Known rows, with every step that occurs:
pevab/siga: [ -2.7   3.6  -0.5   9.7  -3.8  -3.9   8.0   1.1   2.5   5.4  11.5  12.4
  14.7   3.4   4.9  -3.5  -6.0   2.3  14.4   0.5   1.0  -5.8  -2.7  -7.2
 -12.7]
mozilok/siga/pevab: [-10.5  -5.2  14.9 -10.7   1.1  -3.1   4.0 -27.1   5.2  -0.2   1.9  14.2
  16.8  17.5  18.7   3.8  -8.0  11.0   2.0 -12.3   9.6  -9.0   2.5  -1.3
  -9.7]
figoma/viro/risa/popa/pegim: [ 16.2   6.9   8.2   3.5  15.8 -21.2  -4.2 -52.9  23.1   2.9  -4.4  -7.9
   2.9  -7.5 -10.4  18.2  17.1  37.2  -4.8 -16.4  -0.8  37.7  -5.1  44.6
   6.0]
siga/figoma/viro/risa: [  2.6   2.9   9.1  -5.7  14.4 -14.3   4.0 -14.4  25.0  -3.0  15.4  -2.3
  10.1   0.5  -2.0  11.1   8.2   5.8  -1.2 -36.5   0.7  -0.4  -6.3  18.7
  20.6]
figoma/viro/mozilok: [  8.3  -1.7   0.3   0.3   9.4  -4.1 -12.5 -17.6  14.5 -12.1   5.9  -8.9
  -0.8  -3.4  -7.1  -7.0  -5.6  15.4  -1.2 -28.1  -7.2   7.5  -5.0  15.4
  20.6]
viro/risa: [ -3.0   2.3   3.8   2.1   4.4 -11.6  -1.3  -3.4   4.2  -1.2   6.7  -7.3
   8.8  -6.2  -6.3  10.3   7.4   1.0   1.8  -4.7   5.4  12.2   7.8  15.1
   5.0]
mozilok/siga: [-9.1 11.2  9.8  3.2 -1.5 -8.4 16.3 -2.6  7.1 -0.6 -2.8  9.2 15.4 10.1
 19.8  2.3 -2.1  8.0  4.3 -7.2 11.2  2.1  2.9 -0.1 -2.9]
popa/figoma/viro: [  2.9  10.1   4.4  -2.2   5.4  -0.8  -2.4  -9.7  17.1  -5.2 -10.6  -1.9
   6.0  -2.9  17.8   4.8   3.5   3.9 -12.6 -27.8  -1.1 -13.7 -22.3  14.6
  10.3]
risa/popa/pevab: [  2.3 -19.8   7.6  -4.3  11.5  -1.5  -3.3 -35.0   6.9   6.5   4.6   1.8
   4.5   0.4  14.7   8.6   6.0  28.8 -12.7  10.9 -10.4   4.9  -6.7  25.9
 -16.2]
pevab/siga/figoma/viro/risa/popa/pegim: [  9.6   8.1  10.9   9.4  13.9 -20.4  14.0 -45.9  36.0   9.7  17.3  11.0
  26.5   3.5  -7.1  18.2  12.2  35.7   7.4 -31.4  -7.7  22.9 -15.2  30.8
  -1.4]
risa/viro/mozilok/siga/pevab: [ -6.9  -9.4  11.5  -9.0  18.3  -8.8  -6.3 -24.9   3.8  -1.9   1.7  10.7
  24.1  13.6   9.0   4.9  -5.0  27.1 -10.6 -18.7  -0.1   7.6 -17.3  16.3
  -1.2]
popa/figoma: [ -5.9   6.1   2.2   1.7  -2.0   7.2   1.9   4.6   6.4  -2.5  -8.6   0.2
  14.0  -3.3  10.5   8.6   3.8  -3.3 -12.4 -11.1  -3.6  -8.2 -17.1   2.0
   0.5]
pevab/siga/figoma/viro/risa/popa: [  4.2   1.5  12.8   3.6  23.5 -23.0  17.8 -33.8  32.1  12.1  18.0   8.3
  22.2   3.2   7.6  15.3   8.8  19.8  10.7 -34.4  -2.4   5.9 -13.5  25.3
  -0.8]
pegim/siga/figoma/viro/risa/popa/mozilok: [ -5.2   8.7  10.7   6.8  25.6 -10.2   8.1 -39.6  40.8   1.1   9.4   2.4
  31.0  11.9   1.0  23.2  19.9  28.6  -6.2 -45.0  -7.1  20.0  -9.0  39.5
   5.6]
viro/risa/popa/pegim: [  6.2   3.2   6.6   8.0   9.2 -13.2  -0.3 -37.3  13.4   6.1  -2.2  -5.9
  10.1  -7.4 -17.4  21.2  17.7  29.7  -3.2  -0.1  -3.5  42.6   0.8  32.9
  -4.4]
pegim/siga: [ -8.7  13.0   3.0   9.2  -5.3  -0.9   1.8   3.2   7.3   1.6   1.3   6.4
  15.2  14.3   8.4   3.7  -2.7   5.5   0.2 -15.5   5.7  -4.4   4.3   5.6
 -10.4]
pevab/siga/figoma/viro: [  2.2   4.5   4.9   1.4   5.0  -6.9  14.2  -8.8  23.4   2.7  19.3  17.7
  16.7  11.0  10.5  -1.8  -6.0   5.8  10.7 -31.3  -3.6 -19.1 -15.7  -2.7
   2.9]
pevab/siga/figoma/viro/pegim/popa/mozilok: [  0.2  11.7   3.7   3.7   0.1  10.8  12.3 -29.3  31.0  -1.8  21.2  11.7
  14.4   8.0 -13.3   9.4   5.7  35.0   8.7 -38.0 -10.3  17.7 -16.5  22.0
  -2.5]
mozilok/viro/pevab: [  1.3 -15.7   5.8 -10.9  11.3  -0.3 -28.4   2.2  -7.4  -1.9  -6.5   3.8
   8.0   8.5  19.8   1.2  -3.1  15.6 -11.7   3.4   1.0  -3.0  -0.4  11.1
   4.8]
popa/pevab/siga/figoma/viro/mozilok: [ -0.9 -14.5   6.2   1.9   5.4   0.3  -1.1 -22.8  30.0  -7.1  40.7  14.6
  30.0   7.7   6.5  -3.8 -10.9  29.0   1.8 -32.2 -22.2 -12.6 -16.1  15.5
   7.2]
popa/mozilok/viro/pegim: [ -0.1   9.3  -5.1   1.8   5.9   9.9 -24.5 -13.1   2.1  -5.1   3.2  -3.2
   7.6  -5.5 -10.6   7.3  10.4  28.7  -9.9  -4.1  -6.8  34.6  -4.1  15.1
  11.1]
viro/mozilok/siga: [ -9.6   5.0   8.1   7.1   2.7  -4.7   7.8  -5.1  11.5  -8.4   6.0   1.6
  22.4   6.2   5.4  -0.4  -6.4  16.0   4.8 -20.0   1.3  15.5   3.4   3.0
   7.5]
figoma/viro/pegim/siga: [  4.5  24.1   4.2   6.9  -6.8  -4.6  -6.0 -23.0  17.7  -0.9  10.7   0.2
  12.6   9.2   2.1   6.9  -2.1  24.2  -4.2 -40.5   5.0  13.3  -4.2  27.5
   1.4]
popa/pegim/siga: [ -4.9  20.4   1.1  15.2 -15.0   1.4  -1.3  -9.7  11.6   0.0   0.3   9.5
  20.4  14.4  -6.7   8.7  -0.5  20.5  -3.3 -11.3   0.3  13.5   2.6  10.5
 -10.7]
figoma/viro: [  8.7   4.3   2.2  -3.7   6.9  -8.0  -4.0 -14.4  10.0  -4.3  -1.8  -1.8
  -7.3  -0.6   6.4  -2.3  -1.1   7.5  -1.9 -16.7   2.9  -4.7  -5.2  11.7
  10.3]

Rows:
[ -5.2   7.1  12.5  -1.2  28.0 -12.8 -13.8 -18.2  13.1   8.2 -20.0  -8.5
  13.7  -9.7  18.8  25.0  20.2  24.3 -15.8 -15.8   4.9  15.4 -14.7  31.4
   1.0] | mozilok/viro/risa/popa/figoma
[  8.3 -13.4   5.2  -0.9   3.2  -8.0  -5.5 -14.1   6.1  -1.9  11.4  14.2
  21.0  10.5  20.8  -6.1 -12.5  12.0   4.6 -11.7  -0.7 -13.9  -6.5  15.8
  -2.4] | figoma/viro/pevab/siga
[  3.4  13.5   9.1  -0.1  -3.5   1.7  14.8 -24.4  26.8   4.7  20.2  12.4
   5.6   9.4  -4.9   7.8  -0.8  30.0  11.1 -43.9  -1.2   5.4 -15.6  19.0
  -7.2] | pevab/siga/figoma/viro/pegim/popa
[ -7.4  17.8   3.2  10.7 -13.2   6.6   7.6  -5.1  22.4   0.8  10.7  16.4
  28.4  22.0  -7.6  12.8   1.1  15.6  -3.6 -26.7  -8.3   4.9  -6.7   2.9
  -6.2] | popa/pegim/siga/figoma
[  0.6   8.9   9.7   3.5   9.4 -11.7   3.1 -20.1  21.3 -11.7   4.0   0.1
  14.9   5.3  12.9  -3.8  -7.5  23.7   4.3 -37.3   3.3   9.4  -1.6  15.4
  18.6] | figoma/viro/mozilok/siga
[ -8.6 -10.3   8.6   3.0  -6.9   4.3   5.7 -16.7   9.0   4.8  12.2  14.6
   6.2   7.3  14.2   2.7  -4.7  32.5   6.8   5.7   1.1 -10.9   0.3  17.5
 -29.1] | pegim/popa/pevab/siga
[ -3.9  12.5   7.9  10.2   0.6   1.9  11.3 -26.0  27.0  10.2   3.8  14.0
  26.5  21.7  -3.7  19.1   8.5  28.6  -6.9 -25.4 -12.0  17.9 -12.2  15.7
 -16.2] | risa/popa/pegim/siga/figoma
[  2.9   7.7  -3.3   0.1   9.0   8.2  -3.9 -16.6   3.6   1.1  -7.0  -2.2
  -2.0  -3.0 -19.4  17.0  19.5  37.6 -16.0  -2.3  -5.3  40.4 -21.3  37.1
  -6.8] | risa/viro/pegim/popa/mozilok
[ -9.7 -13.7   5.8   0.8  -4.6   3.9  10.6  -5.2  16.0   4.4  34.6  23.4
  30.4  12.0  12.2   2.0  -5.9  13.3   2.3  -3.9 -14.8 -21.3 -11.5  -1.0
 -13.9] | popa/pevab/siga/figoma
[ -1.8  -7.6  17.6 -12.4   8.5  -7.9  11.2 -14.6  22.9  -7.0   9.2  18.3
  31.0  24.7  32.9   4.6  -7.7  14.1  -6.4 -34.7   0.3 -13.9 -10.5  13.5
  11.8] | mozilok/siga/figoma/viro/pevab
[ -4.0  14.4   7.5   0.9   3.9  -3.9   6.5  -8.0  28.1  -0.8  10.4  11.4
  17.1  21.0  13.4   5.5  -2.2   8.9  -3.3 -47.5   1.0 -18.1 -10.8   9.8
   4.0] | pegim/siga/figoma/viro
[ -7.6   9.5   8.9  -6.9  -1.6   4.2 -33.5 -30.3   3.4   5.7   8.2   8.0
  15.4  17.6   5.9  10.3  -6.1  31.8  -9.3 -29.4   6.5   7.0   0.7  17.0
 -10.8] | mozilok/viro/pegim/siga/pevab
[  0.3 -18.3   3.9  -4.1  12.6  -5.7   6.7   9.6   2.2   8.8  14.8  26.7
  37.1  18.1  15.0   7.1  -3.2   8.9  -8.9  -5.7 -10.9 -13.7 -30.9   9.0
 -10.2] | risa/viro/pevab/siga/figoma
[ -9.1   5.8   5.6   0.1  18.6  -1.2 -18.0 -13.0  10.8  -4.1 -14.3  -9.4
  -5.0  -3.6  -6.4  16.0  19.1  33.6  -2.6  -5.2  10.4  26.2   9.6  30.1
   4.5] | pegim/popa/mozilok/viro/risa
[ -3.5   6.7   5.8  -1.7  15.4 -14.9 -19.6  -1.7   2.3   1.9  -3.1  -7.1
   2.3  -6.0   4.4   9.6  10.1  13.9  -2.5  -6.4  12.0  11.3   7.4  16.6
  11.4] | mozilok/viro/risa
[  8.5  -2.0   5.0   2.4  29.1 -14.1  -3.2 -46.5  23.0  -2.4  -3.1 -11.5
   7.0  -9.5  -5.1  15.5  21.5  28.0  -4.1 -14.2  -4.1  31.4  -4.4  41.4
  10.9] | figoma/viro/risa/popa/mozilok
[  1.8  -0.1   3.4   5.9   8.6  -3.0   6.3  -9.6  27.0  -5.5  27.5  10.1
  22.8   7.1  -3.9  -6.5 -10.2  12.9  11.5 -42.4 -15.5  -6.8 -15.0   1.5
  13.4] | pevab/siga/figoma/viro/mozilok
[ -7.0   3.0   8.7   6.4  16.8  -3.2  17.6 -30.4  16.1   1.0  -9.7   6.8
  21.8   7.8  15.4  10.8  12.2  26.6  -0.1  -1.0  -1.9  26.7  -4.6  14.6
  -8.1] | risa/popa/mozilok/siga
[  4.2 -17.1  16.2 -10.7  26.1 -15.6   1.0 -47.9  32.7   3.2  20.2  -0.3
  14.3   0.0  11.8  20.3  15.0  35.1 -13.9 -25.0 -10.5   5.4 -11.8  45.5
   5.3] | siga/figoma/viro/risa/popa/pevab
[ -1.2  -5.3  12.2  -5.9   3.4  -0.8  -2.3  -9.6  22.3  -4.6  12.9  15.1
  31.3  29.3  21.3   7.3  -8.4  12.3 -10.3 -42.5  -4.4 -19.7  -9.9  19.2
   4.2] | pegim/siga/figoma/viro/pevab
[ -4.0  12.1  14.6  -4.8   8.5 -11.5  21.2 -12.3  28.6  -3.5   6.5  15.0
  16.6  16.6  24.6   3.6  -1.4  11.2   0.8 -39.5   5.9 -11.0 -11.1   2.6
  11.9] | mozilok/siga/figoma/viro
[ -0.2  19.3  13.2  -3.5  -0.1  -7.2  16.8 -23.4  29.4  -2.4  18.7  10.9
  22.3  11.5  10.9   9.7  -0.1  23.1  -0.5 -48.4   1.8  11.4 -13.8  13.6
  13.6] | mozilok/siga/figoma/viro/pegim
[-13.2   8.0  12.5  -1.7   1.2  -3.2  24.8   3.6  18.9  -0.1   7.8  16.2
  24.3  17.2  17.5   6.6  -1.1   3.9   3.2 -22.5   3.0  -7.1  -5.5  -9.2
   1.8] | mozilok/siga/figoma
[  9.3 -15.8  12.9 -10.8  19.1  -1.8  -8.3 -33.3  14.8  -0.8 -15.2  -0.1
  18.3   3.9  30.8  13.4   4.5  19.6 -22.8 -22.4  -9.3  -4.0 -27.5  36.9
   0.5] | risa/popa/figoma/viro/pevab
[ 11.1 -15.9   6.0 -10.3   7.3  -4.1 -14.4 -16.8   4.7  -7.3   1.4   2.5
   6.7   7.1  14.9  -1.4  -6.6  10.5  -9.3 -12.2  -2.9  -7.7  -5.1  22.2
  10.0] | figoma/viro/pevab
[  5.8   9.7   3.0  -3.6   5.6  -0.9  -2.1 -11.2  -1.3   8.6  -8.3  -1.7
 -10.8  -1.4 -11.0  15.7  12.1  32.8 -12.6  -8.8   4.8  27.4 -20.1  33.2
 -12.4] | risa/viro/pegim/popa
[  4.4  -3.0  12.7 -13.4  -1.6   8.6  -1.9 -38.0  27.5  -2.9  22.4   2.8
  -1.3   6.5  -0.3  12.8   3.3  43.9 -13.6 -34.5  -9.9   4.8 -13.9  38.0
  -0.7] | siga/figoma/viro/pegim/popa/pevab
[ -1.3  -1.1  10.4   0.5  -0.2   2.4 -10.0 -56.6  13.6   9.5  -3.4  12.9
  18.3  21.3  -1.5  15.5   0.7  36.3  -7.3 -14.5  -5.7  14.9  -3.8  23.1
 -27.2] | risa/popa/pegim/siga/pevab
[  5.0  -3.7   3.6  -3.4  12.3   0.8  -3.9 -12.2  25.2 -11.0  16.8  -2.3
   9.8   3.7  -7.5  -2.7  -3.6  11.3  -2.1 -43.5 -15.6  -0.1 -13.2   8.0
  25.6] | siga/figoma/viro/mozilok
[  3.2  -1.9   6.4  -1.0  -5.7   0.6   3.5 -30.6  26.6   1.1  43.8  17.7
  28.6   6.1   6.6   4.8  -4.6  32.7  -1.7 -29.3 -15.6  -3.6 -19.0  20.5
  -2.6] | popa/pevab/siga/figoma/viro/pegim
[  0.8  14.5   4.7  15.2  -2.1  -2.8   2.5 -32.0  16.0   9.5  -8.2   7.5
  16.9  14.0  -1.3  14.9   7.4  33.9  -5.5 -10.6  -3.8  25.6  -3.6  23.2
 -20.5] | risa/popa/pegim/siga
[  2.2   8.3   8.6  -6.6  -4.9   0.6 -18.7 -46.9  15.3  -0.3  15.1   5.6
  14.5  16.6   0.8   7.9  -8.1  27.7  -6.0 -45.3   3.6   3.2  -3.5  26.6
  -5.7] | figoma/viro/pegim/siga/pevab
